Each row comes from the steps of one walk. Every step used is in the known rows, and no mark comes twice. Write the walk behind each row, first mark first.
Known rows:
sibe > sutir: [-30  15   1   5   2   0   2   1  -7  -2  -3  -7  -6  -2  -2  -4   7   3
 -11   2  -6  -5   3   0   0   5   1]
mubesil > pizet > sutir > bome: [-58  13  16 -34  -2   8 -11  11   0   6   0   2  -4 -12 -12  -2  10   9
  -5  17  -5  -7  -6   6   2   1   3]
tamu > sibe > sutir > bome: [-59  -3  -5  -8  -3  -4   0 -31  -8  13  -1 -15 -14 -28  -6   7  31  -7
 -16  13  -6  -3   0   0  -2   8  13]
tamu > zadub: [ -7 -36   8  12   2  -4   7  -5  -4   7  -5  -1   1  -8   5   7 -11  -3
  -4   9  -3   4   6 -12   4   3  -5]
zaga > pizet > tamu > sibe: [-62  -2  -5 -18 -17  -7   6 -42 -13   5  -3  -6   9 -10  10  16  -9 -20
  10  17  13   0   8  14   5  -1   3]
sibe > zaga > pizet > sutir: [-59  20   6   3   0   4  -5 -20  -6   4  -1   2   3   0 -15   1  -9   5
  13   6 -13  -9  -3  19   3  -1   3]
tamu > pizet > mubesil: [ -7 -11  10  -4 -23   1   7   8  11   9   4   9  -2   4   4  13 -21  10
   7   9  12  -7   8  -5  -6   2 -11]
bome > sutir > sibe > zaga > pizet > tamu: [-87  29 -19  -6 -18   4   0 -12 -16   5   9   8  13  12  -1   8 -20 -20
  13  -7   2 -13  11  21  10  -3  10]
bome > sutir: [-30   1  -8   8  -2   7  -8 -11   3   0   3   0  -4  14   1  -3 -12  -2
  -4  -4 -12   0   9  -1   0  -2   2]
bome > sutir > pizet > mubesil: [-50   9   3   7 -27   4   0 -33  16   5  11   5  -2  13   8   3 -26  -9
   5   4   7  -8  14  13   4  -6  -6]
pizet > tamu > sibe > zaga > bome: [-48  10  -4 -27 -16   6  -9 -36 -19  13   0   7   3 -30  -9  14   5  24
   7  23  14  -5 -12  19   6   9   1]
zaga > pizet > tamu: [-33  10  -2 -22 -14  -7   6 -25 -11  -1   1   1  13   6   8   5 -15 -16
  11   9   6   1  12  12   7  -3   1]
sibe > sutir > bome: [-32  15   0 -13   1  -3  -3  -9  -4   6   3  -8 -11 -11  -8  -5  24   4
 -11   7 -11  -2   0  -5  -1   8  13]
sibe > kesok: [ 18  26   0  -2   6   5  -1  10  -6  -4  -1  -4   5  12   3  -3   4   8
  14 -11   9   1   3   8   4   1 -10]
zaga > bome > sutir: [-43  16 -11  -7   0   7 -17 -32  -1   3   7  -3  -1   9  -4  -8 -10  20
  -2   4  -8   1  -2   0   5   2   1]
pizet > zaga > bome: [-29  10  -4 -54  10  -4 -13 -32  -8   4   5   6   9  10  -7  -3  -1  16
  11   6   2   2 -21   0  14   0  -4]
sibe > zaga > pizet: [-32  34  -6  -8  -1   0   3 -18  -6   4   7  -3   4  -3 -16   8  -6  -6
  18  -2  -6 -10   4  16   2   3  11]
zaga > pizet > mubesil: [-37  13   3 -17 -10  -2  10 -35   7   4   8   0   4  15   2   6 -22 -12
  13   3   5   1   9   8   4  -7  -3]
mubesil > pizet: [-33  26  10 -22  -1   2   0  27  -1  -2   2  -3   4  -5  -8   7  -6   0
   4   7  10  -9   2   3   0   2  -1]
pizet > mubesil: [ -7   1   7 -11 -12   6   4 -10  10   5   4   8  -1   7   3   4 -13   0
   2   4   5   3   3   2   1  -4  -7]
zaga > bome > sutir > sibe: [-71  14 -21  -6  -1   3 -13 -21  -7   5   7  -2   5   7   1 -10  -6   9
  -2  -8   3  -7  -5  -1   8  -2   2]
sutir > pizet > tamu: [-20   8   9 -12 -26  -8   5 -12  -4  -1   0   7  12 -11  12   3  -8  -8
   8  11  19  -8   7  19   7   0  -4]
sibe > zaga > pizet > mubesil: [-38  29   2 -15 -13   5   5 -28   5  10  12   6   2   7 -13  13 -18  -6
  19   1   2  -7   6  18   3  -1   4]
sibe > zaga > bome > sutir: [-43  31 -12  -7  -2  13 -18 -24  -4   7  11   4  -7  -1 -18  -4  -8  31
   5   3 -11  -7  -5   9   5   7   9]
mubesil > pizet > zaga > bome > sutir: [-82  35  -3 -63   6   7 -22 -13  -4   1  11   4   6  20 -14   1 -19  12
   8  12  -1  -7 -12   2  14  -1  -1]
zaga > sibe > sutir > bome: [-36  26 -12 -17   6 -11  -5  -7  -3  11   9  -7  -7 -18  -3   0  19   3
  -7  -2 -12  -3   1   3   4   3  16]
sutir > pizet > mubesil: [-25  11  12  -4 -26  -4  10 -24  12   6   8   5   2  -1   5   6 -14  -7
   9   7  18  -8   6  14   4  -5  -8]

Which walk is each row?
[-42  11  -3  16 -15  -1  -5 -25   9   0   7  -2  -3   3   5  -1 -13 -12
   4   1   0 -10  15  10   3  -1   3] : bome > sutir > pizet
[-28  29  -2 -21 -14   0   3 -17 -12   4   4   8  11  -1  -6  11 -12  -7
  18   7   2  -6   6  22   6   3   7] : sibe > zaga > pizet > tamu
[-24 -27  16   2 -25 -13  11 -20  -8   7  -5   6  14 -14  16  10 -21 -12
   3  21  17  -3  13   7  11   2  -9] : sutir > pizet > tamu > zadub
[-86  10  -7 -11 -31  -2 -10 -68 -10   8   3  -3   5 -14  11   6 -12   7
   2  25  17  -8   4  17  10   2  -3] : zaga > bome > sutir > pizet > tamu > sibe
[-46  42   7 -32 -14   7   2  15 -19   0  -6  -4  12 -11   7  19  -1   1
  15  13  31  -6   9  21   8   3 -13] : mubesil > pizet > tamu > sibe > kesok
[-59  18   7 -21  -4 -15   3 -17  -7  -1   1  -1   5   2  -3   0   2 -11
   6   4   2 -13  -7   8  11   2   0] : sibe > sutir > pizet > zaga
[-53  37  -6   7  -5 -21   4 -11  -2   3   5  -7   5 -16   5   2   1  -4
   1  -3   5 -15   6  15   4  -1   5] : zaga > sibe > sutir > pizet
[-22   4 -12 -38  15 -12  -8  -3  -3   4   8   9  12  12   3  10  -8  -8
  11  -8  -3   0 -10   3  14  -7   3] : pizet > zaga > sibe
[-37  29  -9   0   8 -11   0   3  -5   3   2  -6   1  -9   2   2   3   6
  -4  -8  -8  -5   3   3   4  -1   6] : zaga > sibe > sutir
[-57   4  -6 -16  -9  -4  -8 -28   3   0   9   6   3  19   2   2 -15 -18
  10   2  -1  -9   1   8  12  -5   1] : bome > sutir > pizet > zaga
[-30 -21  -1  -9 -19   1   3 -21 -10   6  -7   2   3 -16  12  14  -1  -7
  -4  17  14   3   1  10   3   1  -4] : pizet > tamu > sibe
[-48  22  11  -7 -24  -9   7 -13 -12  -1  -4  -1   5  -9   9   0   0  -4
  -1  14  13 -12   8  16   5   4  -3] : sibe > sutir > pizet > tamu
[-88  14  11  -7  -4   3  -4  39  -8   0  -6   5  10  -5  -5   0  -4  -2
  -2   4  10 -16 -10   6   5  -7  -7] : mubesil > pizet > sutir > sibe
[-30 -21  11  -8 -13  -1 -10   4   5  13  -2   4  -6 -10  -4   1   8  17
  -2  18  -9  -8   0  -5  -4   6   0] : tamu > pizet > sutir > bome
[-58 -23   3  16 -14  -5  -2  28  -4   6  -8   5   6  -1   5   2  -4   6
   0   2   6 -17  -5  -3  -1  -1 -10] : tamu > pizet > sutir > sibe
[-60  40  -9  -4 -14   5 -13 -40  -1   8  14   2  -3  -8 -16  -2  -9  23
  10   6   0 -17   1  22   6   6   6] : sibe > zaga > bome > sutir > pizet
[ -5  24  -9 -38   7 -14  -6  19  -6   6   8   5  17  16   6  16  -9   9
  31 -13  10  -8   2   4  11   0 -10] : tamu > pizet > zaga > sibe > kesok
[-20  49  -8 -36   5 -16  -3 -12  -5   1  10   4  21  12   9   8  -4  -6
  32 -15  19  -9  -1  22  21  -7  -9] : sutir > pizet > zaga > sibe > kesok
[-62 -11  -1 -24 -17  -2   0 -29 -15  12  -4  -5  -6 -27   4   9  24  -5
 -15  21   1   0   2   5   3   7  10] : pizet > tamu > sibe > sutir > bome
[ -5  27 -10   3   1  -2   3  21 -13  -2   0  -2  11   8   7  -3   9  -4
  13 -23  19  -7   1   8   7  -4 -10] : sutir > sibe > kesok
[-75  38   3 -44  -3 -17  -6 -42 -12   4   6  -3   7  -2  -8  -5   4  11
   9  12   8 -13 -16   9  16   4  -3] : sibe > sutir > pizet > zaga > bome
[-64  27  10 -30 -20  11  -1  14 -15   7  -1   7   2 -26 -12  28  -3   0
   7  21  20 -13   0  23   2   8   2] : mubesil > pizet > tamu > sibe > zaga
[-82  48  -2 -76  12 -11  -9  13  -7   9  13   0   4  -5 -13  11  11  -4
   1   3  -4  -9  -7   4  11   1  13] : mubesil > pizet > zaga > sibe > sutir > bome
[-60  -2  -2  10  -3  -2   5 -21 -10   5  -8 -15 -11 -15  -1   8  13  -4
 -12   9  -1  -5   2  -1  -1   5   2] : tamu > sibe > sutir
[-78  40   5 -51 -18   9  -9  -9 -19  11   2   5   4 -30 -17  21  -1  24
   9  29  24 -14 -10  22   5  10   2] : mubesil > pizet > tamu > sibe > zaga > bome
[-49  21  -9 -33  13 -14  -6  -4  -9   5   5   2   7  10  -1   5  -1   0
   2  -8  -9  -3 -10   2  14  -3   5] : pizet > zaga > sibe > sutir
